What can hang from each mark:
mezut: zakavu
tize: fadi zakavu
fadi: tize
puzis: zosiz
dako: dugo
zosiz: dugo puzis zakavu
zakavu: mezut tize zosiz

Every row comes from one small tree of marks. The marks that hang from a mark follow it in brackets, in alphabetical order. Every link used is in the known rows. Which tree was each row made from?
Known rows:
tize{zakavu{mezut zosiz{puzis}}}: +0.04,+3.25,-3.31,+2.88,-1.07,-4.59,-2.95,-3.49,+0.37,-3.06,+3.30,-0.18,-0.51,+1.76,+4.11,+2.21,+3.87,-0.79,-2.79,+5.22,-0.30,-0.17,-0.49,-3.04,+1.74
fadi{tize{zakavu{mezut}}}: +1.28,+4.27,+0.70,+3.48,+3.98,-2.88,-5.33,-0.76,-3.06,+0.24,-1.21,-2.71,+0.28,-0.41,+0.46,+1.42,+4.47,+0.37,-0.60,-0.63,-3.96,-4.00,+0.71,-0.47,+3.79
fadi{tize{zakavu}}: +1.14,+3.70,+0.46,+2.37,+4.46,-2.19,-3.48,+0.10,-1.84,+1.87,-0.62,-2.53,+1.54,-2.19,+0.59,+0.31,+2.50,+0.81,-1.01,-0.94,-4.24,-4.98,+0.42,-0.41,+4.10
puzis{zosiz{dugo zakavu{mezut tize{fadi}}}}: +0.24,-2.89,+0.09,-1.46,+0.06,-0.24,-1.80,-3.82,-2.28,-2.49,-1.01,+1.24,+0.17,-0.33,+1.76,+0.76,-1.38,+1.09,+1.09,+3.95,+3.23,+2.36,-2.00,+3.13,+1.15
tize{fadi zakavu{mezut zosiz{puzis}}}: -0.93,+4.80,-1.70,+4.02,+0.58,-4.61,-4.52,-4.06,-0.60,-4.09,+2.12,-1.38,+1.25,+3.03,+3.47,+1.31,+4.74,+1.16,-2.07,+5.41,-3.41,-0.68,+1.29,-2.24,+3.10
fadi{tize{zakavu{mezut zosiz}}}: +1.03,+5.45,+0.07,+4.54,+2.31,-3.71,-5.47,-1.43,-1.86,-1.58,-0.79,-2.83,+1.12,+1.23,+1.75,+3.17,+4.81,+0.91,-0.95,+1.82,-3.05,-2.98,+1.13,-1.38,+3.73
mezut{zakavu{tize{fadi} zosiz}}: -1.01,+1.56,+1.56,+5.66,-1.32,-2.00,-3.70,-3.05,-2.27,-6.31,+0.62,-0.39,+0.70,+2.34,+3.71,+1.82,+3.47,+2.56,+2.37,+1.96,-0.11,-0.99,+2.39,+2.16,+4.78
puzis{zosiz{dugo zakavu}}: -0.41,-3.82,-2.36,-4.95,-0.05,+0.54,+1.35,-2.33,+0.21,+0.52,-0.92,+1.96,+0.41,-2.10,+0.80,+0.34,-4.57,-0.96,-1.80,+5.63,+4.99,+1.25,-4.71,+1.45,-1.74
dako{dugo}: +2.32,+1.52,+0.45,-2.45,-1.96,-0.43,+0.04,+0.04,+0.98,+0.33,-2.26,-0.46,-1.29,-2.55,+0.97,+1.23,-1.98,-1.23,+1.87,+2.00,+1.74,+0.64,+0.75,-2.36,-1.57
mezut{zakavu{tize zosiz}}: -0.40,+0.43,+0.29,+4.79,-2.38,-1.96,-2.30,-2.69,-1.28,-5.67,+1.63,+0.66,-0.77,+1.21,+4.09,+2.42,+2.77,+0.70,+2.04,+1.81,+2.20,-0.09,+1.00,+1.51,+3.67
tize{zakavu}: +1.52,+2.08,-1.17,+2.33,+2.38,-0.98,-1.04,-0.54,-0.60,+1.32,+1.39,-0.37,-0.47,-1.36,+2.06,-0.47,+2.15,-0.69,-0.58,+0.21,-2.83,-2.96,-0.33,-1.62,+2.99
zosiz{puzis zakavu{mezut}}: -0.41,-1.16,-0.67,-0.90,+0.16,-3.77,+0.52,-2.42,-2.09,-1.11,+0.95,+0.03,+0.84,+0.33,-0.15,+1.91,-2.18,-2.02,-3.10,+3.65,+3.58,+0.86,-2.39,-0.08,-2.28
mezut{zakavu}: -0.77,-0.04,+0.20,+1.71,+0.01,-1.33,-2.15,-1.36,-1.86,-2.22,-0.21,+0.48,-1.25,+0.91,+1.12,+0.62,+1.51,-0.77,+0.05,+1.32,+1.56,-2.23,-0.66,+1.04,+1.59
puzis{zosiz{dugo zakavu{tize}}}: +0.46,-4.19,-1.10,-3.60,-0.60,+0.72,+1.06,-2.97,-0.48,-0.46,+0.53,+2.02,+0.08,-3.02,+2.42,-0.02,-4.09,+0.01,+0.28,+3.88,+4.89,+2.03,-3.87,+2.53,+0.37
zakavu{mezut tize zosiz{dugo puzis}}: +0.18,-1.23,-2.13,-0.22,-6.27,-3.70,-1.82,-4.21,+0.96,-5.28,+3.69,+2.11,-1.76,+1.37,+4.97,+3.55,+0.68,+1.60,+0.07,+5.57,+3.84,+4.88,-1.49,+0.60,+0.27
puzis{zosiz}: -1.22,-1.47,-1.79,-2.53,+0.02,+0.80,-0.88,-2.04,+1.11,-1.59,+0.46,+0.92,-0.35,-0.82,+0.51,-1.28,+0.51,-0.10,-1.27,+2.34,+1.87,+1.49,-0.85,+0.26,+0.23
zosiz{dugo puzis zakavu}: -0.32,-3.77,-2.36,-5.47,-1.35,-2.92,+2.88,-1.87,+0.18,+1.48,+1.24,+1.58,+1.35,-2.60,+1.41,+1.28,-7.06,-0.76,-3.64,+5.97,+4.68,+0.45,-5.57,+0.81,-3.06
zosiz{dugo puzis zakavu{tize{fadi}}}: -0.11,-2.85,+0.17,-2.62,-0.99,-2.85,+1.00,-2.97,-1.22,-0.12,+1.43,+0.73,+2.36,-2.68,+2.39,+0.25,-5.61,+1.91,-0.65,+4.19,+2.10,+0.76,-2.89,+3.08,+0.46
zakavu{tize}: +0.97,-0.49,+1.27,+1.76,-0.86,+0.19,-0.59,-0.85,-0.96,-0.98,+1.71,+0.32,-0.63,-1.46,+1.71,-0.16,+1.01,+1.15,+2.61,-2.37,-0.23,+1.06,+1.20,+1.55,+2.65

Write each row's tree:
-2.40,+0.23,-2.51,+1.06,-2.81,-4.25,-1.81,-3.56,+0.35,-5.22,+2.52,+0.84,+0.09,+1.58,+3.40,+2.09,+0.84,-0.18,-2.69,+6.09,+3.47,-0.42,-0.75,-0.29,+0.84  mezut{zakavu{zosiz{puzis}}}
-0.22,+2.72,-3.54,+1.27,-0.71,-3.80,-1.04,-2.67,+1.79,-1.79,+4.07,+0.01,+1.03,-0.59,+4.28,+1.09,+1.56,-0.12,-3.27,+5.16,-0.82,-1.27,-0.68,-2.95,+2.05  tize{zakavu{zosiz{puzis}}}
-1.64,-0.13,-1.07,+2.29,-3.60,-4.08,-2.32,-4.01,-0.52,-6.41,+3.81,+1.08,-0.47,+0.25,+4.88,+1.99,+1.78,+0.87,-0.42,+3.93,+3.25,+0.27,+0.05,+1.21,+3.16  mezut{zakavu{tize zosiz{puzis}}}
-0.39,-1.52,-0.66,-1.00,+1.40,-0.33,-0.83,-2.61,-1.79,-1.64,-0.95,+0.39,+0.18,+0.45,-0.41,+0.80,-0.43,-1.85,-1.13,+3.54,+3.80,+1.53,-2.05,+0.53,-0.98  puzis{zosiz{zakavu{mezut}}}
+2.01,-0.55,+2.20,+3.29,+0.76,-1.16,-0.33,-1.34,-4.00,-1.17,-0.38,-0.53,+0.07,+0.09,+0.35,+2.16,+0.07,-0.84,+2.30,-0.97,+1.89,+1.24,-0.30,+1.50,+0.91  zosiz{zakavu{mezut tize}}
+0.18,-2.60,+0.28,-1.48,-1.45,-3.58,-0.82,-3.65,-2.79,-1.95,+0.99,+0.78,+1.05,-0.63,+2.15,+1.51,-3.24,+1.32,-0.20,+4.46,+2.65,+1.73,-2.41,+2.77,-0.24  zosiz{dugo puzis zakavu{mezut tize{fadi}}}
+0.76,-3.78,-0.78,-2.28,-1.06,-0.09,-0.63,-3.59,-1.70,-1.86,-0.03,+2.17,-1.26,-1.25,+1.97,+1.34,-2.05,-0.49,+0.59,+3.88,+5.12,+2.92,-3.62,+2.39,-0.01  puzis{zosiz{dugo zakavu{mezut tize}}}
-0.30,-0.44,+1.70,+1.78,+0.68,-3.62,-1.55,-3.10,-3.87,-2.69,+1.33,-0.89,+2.03,+0.00,+0.79,+0.95,-0.79,+0.89,+0.12,+1.74,+0.88,+1.23,-0.10,+1.87,+1.14  zosiz{puzis zakavu{mezut tize{fadi}}}
+1.36,+3.73,-0.86,+2.19,+0.73,-3.68,-4.91,-1.89,-0.98,-0.70,-0.96,-1.44,+0.14,+0.71,+2.72,+3.74,+3.04,+1.35,-0.98,+3.86,-1.88,-2.56,-0.74,-0.61,+2.70  fadi{tize{zakavu{mezut zosiz{dugo}}}}
-1.24,+1.97,+0.39,+3.31,-3.14,-4.08,-3.91,-4.35,-0.74,-7.04,+2.69,-0.59,+0.76,+2.98,+3.30,+1.93,+3.57,+2.88,+0.86,+3.20,-0.27,+3.34,+2.79,+0.81,+2.47  zakavu{mezut tize{fadi} zosiz{puzis}}
+0.47,+1.44,-4.38,+0.32,-2.73,-4.52,-2.45,-3.93,+1.11,-2.51,+3.08,+1.00,-1.33,+1.14,+5.01,+2.77,+1.75,-0.36,-3.01,+7.47,+0.76,+0.45,-2.50,-2.26,+0.82  tize{zakavu{mezut zosiz{dugo puzis}}}
-0.43,+2.64,-2.76,+1.39,-1.18,-4.74,-4.14,-4.35,-0.04,-3.33,+1.64,-0.02,+0.49,+2.42,+4.54,+1.79,+2.65,+1.96,-2.28,+7.65,-1.92,-0.29,-0.64,-1.29,+2.18  tize{fadi zakavu{mezut zosiz{dugo puzis}}}
-0.75,-1.45,+0.99,-0.06,+2.18,+0.35,-0.53,-2.68,-2.19,-1.94,-0.16,-0.06,+2.19,-1.64,+0.71,-0.96,-1.16,+1.30,+0.99,+1.48,+1.15,+0.70,-0.12,+2.63,+2.54  puzis{zosiz{zakavu{tize{fadi}}}}
-1.87,-0.77,-0.94,+1.05,-3.89,-3.97,-3.28,-4.74,-0.30,-6.06,+2.45,+1.22,+0.18,+0.75,+5.65,+1.66,+0.21,+3.00,+0.10,+6.29,+2.29,+0.24,-0.71,+2.53,+3.33  mezut{zakavu{tize{fadi} zosiz{dugo puzis}}}
-1.33,-1.20,-3.76,-3.53,-5.15,-3.18,+0.83,-2.96,+3.60,-2.41,+2.64,+1.79,+0.59,+0.20,+3.80,+2.31,-2.79,+1.16,-3.11,+7.91,+3.90,+2.41,-2.94,-0.64,-2.14  zakavu{zosiz{dugo puzis}}
-1.47,+1.31,-2.23,+0.54,-3.77,-4.26,-1.91,-3.44,+1.10,-4.96,+2.08,+0.31,-0.19,+3.27,+2.28,+3.19,+1.78,-0.23,-2.35,+5.71,+2.39,+3.26,+0.06,-1.80,-1.41  zakavu{mezut zosiz{puzis}}
+0.21,+3.12,-2.18,+0.49,-0.20,-5.34,-4.72,-2.87,-0.31,-1.65,+1.07,-1.20,+0.62,-0.16,+3.38,+3.14,+2.14,+1.26,-3.15,+5.68,-0.82,-1.91,-1.84,-1.10,+2.14  fadi{tize{zakavu{mezut zosiz{dugo puzis}}}}
+0.90,+3.96,+0.57,+4.81,+3.37,-2.05,-4.69,-1.62,-3.05,-0.90,-0.67,-1.73,+0.05,+1.98,+1.25,-0.47,+5.28,+0.62,+0.30,+0.66,-5.29,-2.48,+1.64,-0.88,+3.95  tize{fadi zakavu{mezut}}
+0.11,+0.90,-4.58,-1.11,-2.44,-3.95,-0.46,-3.07,+2.52,-0.73,+3.65,+1.30,-0.16,-1.18,+5.23,+1.50,-0.41,+0.43,-3.45,+7.28,+0.29,-0.81,-2.87,-2.12,+1.14  tize{zakavu{zosiz{dugo puzis}}}
-0.72,+2.17,-3.14,+0.29,-0.88,-3.86,-2.28,-3.46,+1.57,-1.67,+2.27,+0.10,+2.04,+0.22,+4.82,+0.65,+0.28,+2.73,-2.65,+7.43,-2.17,-1.50,-1.19,-1.04,+2.39  tize{fadi zakavu{zosiz{dugo puzis}}}
-2.21,+0.79,-0.03,+3.65,-2.38,-4.09,-3.65,-4.56,-1.28,-7.00,+2.86,+0.17,+1.21,+1.29,+4.44,+1.28,+2.40,+2.58,+0.18,+4.05,+0.94,-0.21,+1.61,+1.92,+4.08  mezut{zakavu{tize{fadi} zosiz{puzis}}}
+0.52,-1.84,+0.32,+0.33,+0.74,-0.19,-1.25,-3.32,-2.57,-2.75,+0.41,+0.75,-0.39,-0.72,+1.00,+0.59,+0.48,-1.06,+0.98,+1.70,+3.38,+2.56,-1.14,+1.61,+1.18  puzis{zosiz{zakavu{mezut tize}}}
+1.21,+0.32,+3.45,+4.25,+2.01,-1.35,-1.62,-1.75,-5.01,-1.80,-1.34,-1.55,+1.53,+1.23,-0.18,+1.48,+0.58,+1.09,+2.97,-0.92,-0.51,+0.51,+1.02,+2.25,+1.97  zosiz{zakavu{mezut tize{fadi}}}
+1.14,+3.13,-1.24,+1.06,+0.93,-2.94,-3.07,-1.15,+0.22,+0.49,-0.66,-1.34,+1.61,-1.28,+2.80,+2.46,+0.95,+2.10,-1.68,+3.74,-2.23,-3.65,-1.19,-0.64,+3.02  fadi{tize{zakavu{zosiz{dugo}}}}
-0.89,-0.14,-0.86,+0.75,-5.10,-3.93,-3.45,-4.79,-0.07,-6.23,+2.30,+0.91,-0.08,+2.39,+4.61,+2.69,+1.20,+3.50,+0.50,+5.66,+1.20,+3.96,+0.30,+1.36,+1.20  zakavu{mezut tize{fadi} zosiz{dugo puzis}}
-0.06,-3.55,-1.84,-3.69,-0.30,-0.25,-0.16,-2.97,-1.05,-0.99,-1.36,+1.85,-0.78,-0.20,+0.68,+1.43,-2.77,-1.49,-1.29,+6.00,+5.16,+2.09,-4.36,+1.26,-2.04  puzis{zosiz{dugo zakavu{mezut}}}
-0.77,+0.20,-1.21,+0.86,-4.13,-3.03,-0.17,-3.20,+1.53,-4.64,+4.51,+0.78,+0.72,-0.61,+4.27,+1.71,+0.40,+1.81,-0.25,+3.01,+1.81,+3.00,+0.60,-0.02,+1.79  zakavu{tize zosiz{puzis}}
+0.90,-1.00,-0.87,+0.48,-4.78,-0.56,-0.11,-2.03,+1.59,-2.74,+1.73,+1.54,-0.30,-0.02,+4.37,+2.71,-0.61,+2.20,+2.27,+2.90,+2.16,+3.01,-0.74,+1.08,+1.21  zakavu{tize zosiz{dugo}}
-1.04,-0.82,-3.41,-1.90,-5.64,-3.98,-1.30,-4.00,+1.91,-4.19,+2.05,+1.71,-1.13,+2.89,+3.41,+3.59,-0.21,+0.44,-2.46,+7.94,+4.09,+3.55,-2.37,-1.09,-2.39  zakavu{mezut zosiz{dugo puzis}}
